Every row comes from one small tree of marks. The marks that hang from a mark follow it in brackets, in alphabetical order. Every link used is in the known rows. Which tree was each row made from?
In the rows, 128 means zero.
Known rows
rufa(gomeb kurat(geter(fube))): [110 140 151 159 143 127 131 135 138 126  81  92  98 119 163 148 168 113
  81  93 137 140 102 105 174 126 140 130 128 144 128 176 143 147  99 160
 161 130 144 195 107  83 149 124 151 169 151 161 140 139  98 138 165 101]
geter(fube(davil) gomeb): [111 139 141 102 118 129 115  85 124 123 102 108 112 151 133 156 166  94
 121 134 163 132  95 165 122  95 150 136 125 147  88 146 142 107 132 144
 157 151 126 164  61 125 135 117 105 162 153 133 153 160 135 147 161 180]
zesor(kurat): [146 139 144 115 135 147 124 121 124 155 125 118 130 129 120 103 126 102
 124 119 132 137 135 138 136 145 121 122 123 177 124 132 124 139 128 141
 126 121 139 137 133 116 108 118 117 140 125 134 111 120 131 150 109 119]
zesor(kurat(geter) riraro): [124 102 150 151 117 141 111 142 147 160 128 123 122 116 125 147 129  84
 126 112 148 179 143 152 133 157 137 109  96 194 109 164 129 159 112 176
 123 130 123 137 145 104 105  94 138 160 167 139  86 132 137 149 136  99]
vima(gidok(kurat(geter(fube) zesor))): [111 117 167 151 131 106 137 124 177 133  86 110 143 119 150 122 151 121
 130  97 144 186 109 149 141 129 119  94  97 138 157 115 172 173 146 151
 150 131 149 108 136  82 129 126 145 163 150 200  96 151  61 138 199  95]
zesor(dabuf kurat(geter gidok(vima))): [115 120 140 143 122 148 108 134 165 113 135 120 125 127 126 150 136  86
 109  75 115 146 162 132 118 156 138 101 119 189 150 127 156 181 136 140
 146  69 117 108 172  77  73  74 175 181 190 174  82 124 107 137 153 122]
gidok(kurat(geter(gomeb)) vima): [ 91  89 186 149 128 170 141 119 158 139  88  93 131 141 121 136 144 107
 124  62 127 130 130 175 144 124 142 117  99 145 160 151 175 202 126 130
 156 110 111 139 133 100 133 109 129 165 183 162 122 127  77 144 147 142]
gidok(kurat(geter(fube) zesor(dabuf)) vima): [ 84 124 155 169 123 136 129 147 161 107  88 124 127 109 130 171 150  92
 103  70 127 152 134 155 121 143 136  97 100 164 180 130 159 198 124 170
 194 109  73 124 160  81 143 101 142 191 195 172 112 142  70 157 202 117]
rufa(gomeb kurat(geter gidok zesor)): [ 88 109 137 206 148 134 130 149 188 112 119  65 109 145 150 137 162 126
 116  57  96 164 112  97 157 151  92  96 159 138 133 152 168 182 108 177
 176  88 168 108 149  64 145 127 186 174 167 198  88 160  73 118 152  84]
dabuf(zesor(kurat(geter gidok(vima)))): [108 125 149 140 117 164 116 135 166 145 104 107 135 122 139 150 147 133
 130  59 147 129 144 149 150 163 106 115 141 161 125 103 162 176 117 165
 144  87 134 106 176  67 120  96 148 179 171 172 115 127  82 136 133  95]
vima(gidok(kurat(zesor(dabuf riraro)))): [101 121 122 134 167 110 171 151 152  98 144 141 123  98 113 119 105  96
 138  95 112 180 149 132 106 179 147  79  96 160 172 130 122 179 170 165
 178 102 107  82 153  95  79 112 142 157 173 142  74 130 124 132 145 108]
kurat(geter gidok(vima) zesor): [ 88  96 141 190 104 135 108 150 207 121 136 112 147 140 136 160 142 134
 131  82 118 151 140 155 128 143 103 108 153 121 152 108 188 174 114 149
 148  78 123  64 187  76 140 102 179 169 188 204  87 174  69 130 177 125]
kurat(geter(davil fube) zesor(dabuf)): [ 80 113 126 150 125 101  72 118 138 117 118  94  86 135 175 189 172 108
 125  88 152 203 103 135  85  97 131 109 116 180 116 142 129 170 119 171
 150 126 117 153 131  93 128  86 169 171 212 155  97 174  95 149 200 121]
gidok(kurat): [114 135 151 132 124 147 139 127 139 127 107 122 143 123 120 116 117 104
 128  91 125 119 144 135 135 143 119 124 112 146 162 126 132 160 143 137
 143 137 118 136 130 132 135 153 114 139 118 135 115 106 113 143 132 120]
rufa(gomeb): [115 146 115 125 158 133 150 137 122 125 111 112 103 135 111 109 131 117
 110 111 127 127 146 100 155 155 129 134 140 123 131 157 131 130 118 131
 147 105 132 148 121  99 123 134 137 130 133 141 144 135 131 128 137 128]
gidok(vima): [119 125 141 135 125 149 126 137 136 123 118 144 151 118 117 132 121 125
 107 118 112 100 145 130 130 151 145 123 133 120 149 127 135 144 128 113
 148 110  97 125 145 113 132 125 126 128 145 132 139 119 111 141 143 140]
kurat(geter gidok(vima)): [100 102 138 169 113 139 110 124 174 123 130 122 146 133 129 155 129 139
 116  92 115 122 142 144 139 134 132 134 139 121 135 119 167 155 124 137
 131  93 118  88 172  82 123  91 171 160 176 175 102 139  76 135 164 131]
kurat(geter(davil) zesor(riraro)): [ 76  98 138 172 123 117  95 141 166 153 128  98 107 147 150 190 138 110
 151  84 151 214 126 163 109 110 127 104 111 157 128 162 131 171 115 196
 133 117 117 110 151  87 134 110 152 147 206 153  70 174 110 153 174 115]
vima(gidok(kurat(geter(gomeb) zesor(dabuf)))): [100  86 160 146 143 118 166 121 165 113 134 105  96 146 133 128 151 116
 147  68 122 197 130 147 113 132 125  87  89 158 156 138 167 211 149 147
 170 102 155 114 119  95 101  89 168 172 194 181  72 167  99 123 156 118]
vima(gidok(kurat(zesor))): [115 125 144 128 153 124 166 128 164 122 112 117 156 121 122 105 125 119
 143  99 106 156 125 136 127 154 113 102 125 122 171 112 151 169 155 131
 162 112 143  95 137 102 115 149 139 147 124 174  95 143  87 138 139 109]
geter(davil fube gomeb): [ 99 130 127  96 133 114 101  63 125 141 119  72 109 145 142 152 181 134
 123 110 164 150  85 148  95  80 152 153 106 161  91 136 150 124 145 152
 159 140 151 155  67 118 120 100 112 138 187 137 127 146 104 163 170 163]
zesor(riraro): [117 125 117 126 131 124 135 147 122 133 133 144 128 116 115 140 120 115
 135 129 139 132 133 149 125 139 152 127 105 144 120 135 108 130 130 157
 142 122 112 118 140 121 114 113 120 127 156 118 118 128 147 138 133 122]
gidok(kurat(geter(davil) zesor)): [ 81  99 178 177 125 130  97 130 173 155 105  78 127 151 152 168 147  87
 149  47 128 195 135 153 114 107 101 103 112 165 157 155 141 199 121 170
 138 117 126 135 149  89 153 134 150 161 185 172  84 163  80 148 155 110]
dabuf(zesor(kurat riraro)): [114 150 125 100 142 151 151 142 120 156 112 123 117 103 127 133 122 112
 135  97 161 151 126 139 134 180 131 111 113 175 111 126  96 150 131 188
 149 119 117 135 133 110 117  97 105 138 155 117 132 118 148 145  99  95]
zesor(dabuf kurat(geter)): [135 114 152 141 119 131 109 129 123 125 132 122 105 126 133 143 148  90
 125 101 138 171 140 120 125 140 130 102  95 201 128 163 119 170 119 147
 114 105 126 159 144 111  94  88 155 160 163 129  91 127 133 137 121 116]

Which tree is each row?
[ 70  77 188 171 128 170 134 133 184 144  99  93 137 151 122 148 148 117
 132  60 117 150 135 177 135 125 114  94 110 144 174 150 183 208 113 148
 177  98 115 115 149  82 155  99 150 170 202 190  99 166  69 151 163 141] -> gidok(kurat(geter(gomeb) zesor) vima)
[127 132 119 111 142 130 131 147 115 121 147 143  98  89 101 136 116  84
 116 110 143 165 153 135 102 173 152  98  92 208 124 148  92 152 138 165
 154 109 105 137 134 120  68  90 137 148 183 112  98 123 163 156 131 109] -> zesor(dabuf kurat riraro)
[ 87 102 154 149 128 153  85 125 176 151 129  88 148 125 127 170 135  89
 125  55 139 175 154 169 124 151 142 124 112 191 117 143 148 178 125 187
 138  86 117 104 167  60  98  82 153 180 211 172  68 137  97 175 179 131] -> zesor(kurat(geter(davil) gidok(vima)) riraro)
[ 83 124 125 154 153 133 142 160 143 107 130 135 110 108 103 137 122  90
 146  81 119 160 147 139  95 158 143  83  91 180 177 140 104 183 142 192
 181 113  82 100 156 116 106 108 132 156 175 123  63 140 127 145 161 108] -> gidok(kurat(zesor(dabuf riraro)))
[108 133 139 131 119 157 108 121 162 144  77 101 132 110 146 165 169 140
 117  76 173 127 130 155 151 170 120 122 130 167 117  93 170 163 125 164
 158  94 132 111 167  67 122  92 139 182 191 185 135 122  67 140 167  99] -> dabuf(zesor(kurat(geter(fube) gidok(vima))))
[ 89  90 140 176 119 116 121 161 172 143 130 127 112 127 130 169 135 118
 140 109 135 208 116 156 126 135 113  97 115 148 124 145 143 168 102 177
 144 108 113  97 167  95 134  91 151 160 177 152  81 164 126 127 162 102] -> kurat(geter zesor(riraro))
[ 98 124 170 147 107 136 112  93 138 131  95  78 107 139 173 176 177  81
 105 100 148 150  92 162 136  83 152 119 113 151  86 193 156 155 119 168
 157 169 133 190  73 112 159 106 130 191 179 154 129 149 106 156 155 151] -> rufa(kurat(geter(fube(davil) gomeb)))
[ 65 115 115 165 118 104  76 127 195 133 125  77 115 129 150 188 170 124
 147  78 160 219 102 167 109 118 126 126 110 168 107 118 153 159 132 216
 150 115 142  93 164  76 126  78 161 170 222 195  59 175  78 154 234 104] -> kurat(geter(davil fube) gidok zesor(riraro))
[107 154 117 148 160 135 151 141 163 100 117  77 116 124 126 109 128 128
 106  84  99 106 136  80 162 149 119 127 161 127 132 143 134 145 126 155
 171 100 165 116 131 100 125 142 153 154 131 168 102 122 100 129 131 101] -> rufa(gomeb kurat(gidok))
[ 77 130 151 160 143 165 146 161 169 138 105 137 157 104 101 146 115 101
 120  74 103 137 147 166 122 160 136  95 112 139 174 131 128 186 137 179
 195 109  66  82 177  91 141 125 112 165 167 149  88 131 104 163 166 121] -> gidok(kurat(zesor(riraro)) vima)
[ 76  89 130 163 121 120 103 128 190 133 141  84  83 130 135 169 173 160
 139  95 169 198  78 182 125 109 120 119 108 161  97 117 184 153 127 197
 180 110 157  82 139  93 126  55 157 175 234 194  65 184  85 147 217 121] -> kurat(geter(fube gomeb) gidok zesor(riraro))
[121 133 129 135 132 157 127 120 166 125 129 121 165 114 107 117 130 112
 121  88 108 106 157 135 132 174 118 129 142 158 144 102 154 148 139 139
 152  94 129  99 153  91 104 107 132 161 151 171 108 114  88 151 134 136] -> zesor(kurat(gidok(vima)))
[120 116 142 140 129 120 113 144 121 134 132 134  94 109 121 164 132  80
 125  93 148 188 149 142 118 157 154  97  78 217 118 170 105 172 119 167
 134 102 108 135 148 102  80  69 154 161 191 123  80 127 156 143 137 106] -> zesor(dabuf kurat(geter) riraro)
[ 72  98 147 139 112 119 107 118 165 147 110 100  94 143 138 197 165  94
 131 103 172 203  98 196 115 105 143  99 109 168  81 173 156 149 106 206
 170 135 108 143 103  89 152  74 139 187 211 160 106 192 125 163 212 151] -> kurat(geter(fube(davil) gomeb) zesor(riraro))
[ 93 127 146 156 146 141 137 154 167 133 121 129 130 113 104 132 115 100
 145  80 116 162 129 160 129 156 112  93 106 156 157 133 124 169 137 185
 171 125 102  97 163 115 128 120 115 151 159 149  88 140 118 149 148 106] -> gidok(kurat(zesor(riraro)))
[ 92 107 138 130 118 148 133 126 158 163 127  70  87 124 131 150 163 134
 155  63 179 177 124 178 134 149 110 128 105 193  80 121 153 169 133 199
 151  98 157 107 146  92  97  64 144 175 223 165  80 146 123 138 134 100] -> dabuf(zesor(kurat(geter(gomeb) gidok) riraro))
[132 134 112 118 132 126 112 116 131 109 163 112 114 113 119 102 125 105
 127  96 113 138 153 118 111 166 117 116 121 200 137 110 126 150 145 145
 135  90 145 119 147 121  80  89 156 156 158 146  72 115 132 137 123 119] -> zesor(dabuf kurat(gidok))
[110 141 105 125 147 148 125 134 148 100 155 147 136  91  92 137 115  92
 120  84 121 128 164 131 111 194 158 106 110 195 152 130 119 157 154 169
 173  83  89  85 162 102  64  84 135 168 192 152  75 108 135 156 148 124] -> zesor(dabuf kurat(gidok(vima)) riraro)
[ 52  97 172 184 132 152 110 141 187 146  92  96 141 130 131 187 141  78
 132  35 123 179 140 178 115 138 144  91  99 166 162 158 140 222 122 189
 168 100  78 106 184  64 138 102 142 171 220 165  73 151  78 174 178 121] -> gidok(kurat(geter(davil) zesor(riraro)) vima)
[ 98 104 174 164 122 164 126 142 154 135  81 125 155 123 132 155 124  95
 125  71 111 113 151 157 148 140 136 115 101 139 172 145 158 188 121 126
 148 113  90 129 166  81 145 140 135 165 149 154 122 112  81 158 148 120] -> gidok(kurat(geter) vima)
[ 77 113 155 198 155 153 150 158 205 110 118  88 126 139 134 152 155 116
  91  52  96 138 121 119 164 156 109 104 169 137 161 149 170 191 107 166
 189  74 140 106 173  48 150 120 179 175 182 207  88 162  63 133 169 103] -> rufa(gomeb kurat(geter gidok(vima) zesor))
[ 93 108 141 164 144 120 158 154 161 112 129 135 109 110 132 136 117  94
 146  76 129 208 142 140 124 160 141  74  82 168 168 148 134 204 149 180
 170  93 109  91 167  87  85  95 165 163 188 160  54 144 120 135 164  89] -> vima(gidok(kurat(geter zesor(dabuf riraro))))
[ 72 102 151 184 129 142 126 169 161 115 118 122  99 120 134 170 131  94
 145  65 127 191 140 150 110 152 136  86  86 190 164 155 124 199 132 197
 162 102  88 119 176 107 112  94 152 173 193 147  60 135 121 139 166  91] -> gidok(kurat(geter zesor(dabuf riraro)))
[ 72  78 152 188 124 132 125 143 205 125 156  67  90 130 149 170 159 129
 139  73 131 185 101 165 134 117 119 103 123 155 110 148 150 193 126 197
 175 105 149  82 148 102 138  72 164 183 222 191  41 180  84 133 161  97] -> rufa(kurat(geter(gomeb) gidok zesor(riraro)))
[103  88 167 139 119 160 109 109 182 143 135  85 129 144 109 134 155 109
 120  72 131 137 138 170 140 138 124 122 122 181 116 136 191 180 128 134
 151  85 146 111 139  80 105  80 157 177 208 192  89 147  75 142 154 140] -> zesor(kurat(geter(gomeb) gidok(vima)))
[ 91  90 168 152 123 145  99  98 143 149 117  52  95 165 172 171 172 110
 120  76 140 167 103 140 114  66 135 127 105 165 100 189 124 187 117 152
 137 139 165 168  89 106 143  98 143 155 193 159  81 155 108 154 132 123] -> rufa(kurat(geter(davil gomeb)))
[120 123 162 127 120 141 122 138 130 168  99 108 111 134 156 144 153 120
 132  82 158 172 131 136 135 152 103 115 127 183 113 133 126 161 113 162
 124 118 140 152 140  94 128 105 124 155 170 146 125 122 120 130 101  86] -> dabuf(zesor(kurat(geter)))
[ 92 115 122 166 118  99 113 156 148 117 127 134  86  97 142 193 153 115
 120 106 166 206 109 150 109 124 149  95  89 171 126 138 128 154 114 195
 155 120  93 118 147  97 115  62 160 171 205 153  79 163 121 143 195 102] -> kurat(geter(fube) zesor(dabuf riraro))
[ 87 114 172 175 116 127 112 136 174 133  96 101 123 121 153 157 154 118
 125  87 148 174 101 161 142 115 108 102 107 154 150 121 163 178 122 167
 157 136 116 122 141  95 162 127 132 178 159 182 110 157  66 146 191 102] -> gidok(kurat(geter(fube) zesor))
[ 71 108 140 142 128 137  71  70 176 134 111  63 123 145 143 186 185 144
 119  76 162 159 112 168 109  79 151 154 108 145 102 122 185 161 141 152
 161 103 149 116 122  79 122  74 159 177 229 199 103 159  61 154 217 156] -> kurat(geter(davil fube gomeb) gidok(vima))
[107 101 165 161 138 127 153 144 182 138 109 114 145 130 136 117 125 110
 152  86 121 185 134 142 146 149 100  87 108 129 173 119 161 197 149 142
 141 113 153 100 151  97 130 134 152 158 151 179  80 141  72 129 153  93] -> vima(gidok(kurat(geter zesor)))
[110 125 131 135 104 128  89 117 163 124 114 102 115  99 144 152 147 113
 131 103 166 177 117 162 137 152 132 141 103 202 110 125 151 142 131 198
 135 118 147 111 146  87  88  76 147 175 182 183  74 128 105 159 186 102] -> zesor(kurat(geter(fube) gidok) riraro)
[ 90 121 158 157 140 161 141 153 182 122 107 126 158 125 103 131 121 104
 123  74  93 123 152 152 127 158 117  99 135 133 182 121 150 185 141 136
 188 110  86  95 161  98 149 124 120 160 150 164 114 138  73 150 155 121] -> gidok(kurat(zesor) vima)
[124 108 165 140 126 132 155 131 149 136  99 113 145 132 146 114 125 114
 139  92 129 153 147 134 155 142 132 104  99 129 159 136 165 180 149 123
 123 119 148 124 135  99 107 146 153 156 127 163  99 122  96 120 136 106] -> vima(gidok(kurat(geter)))
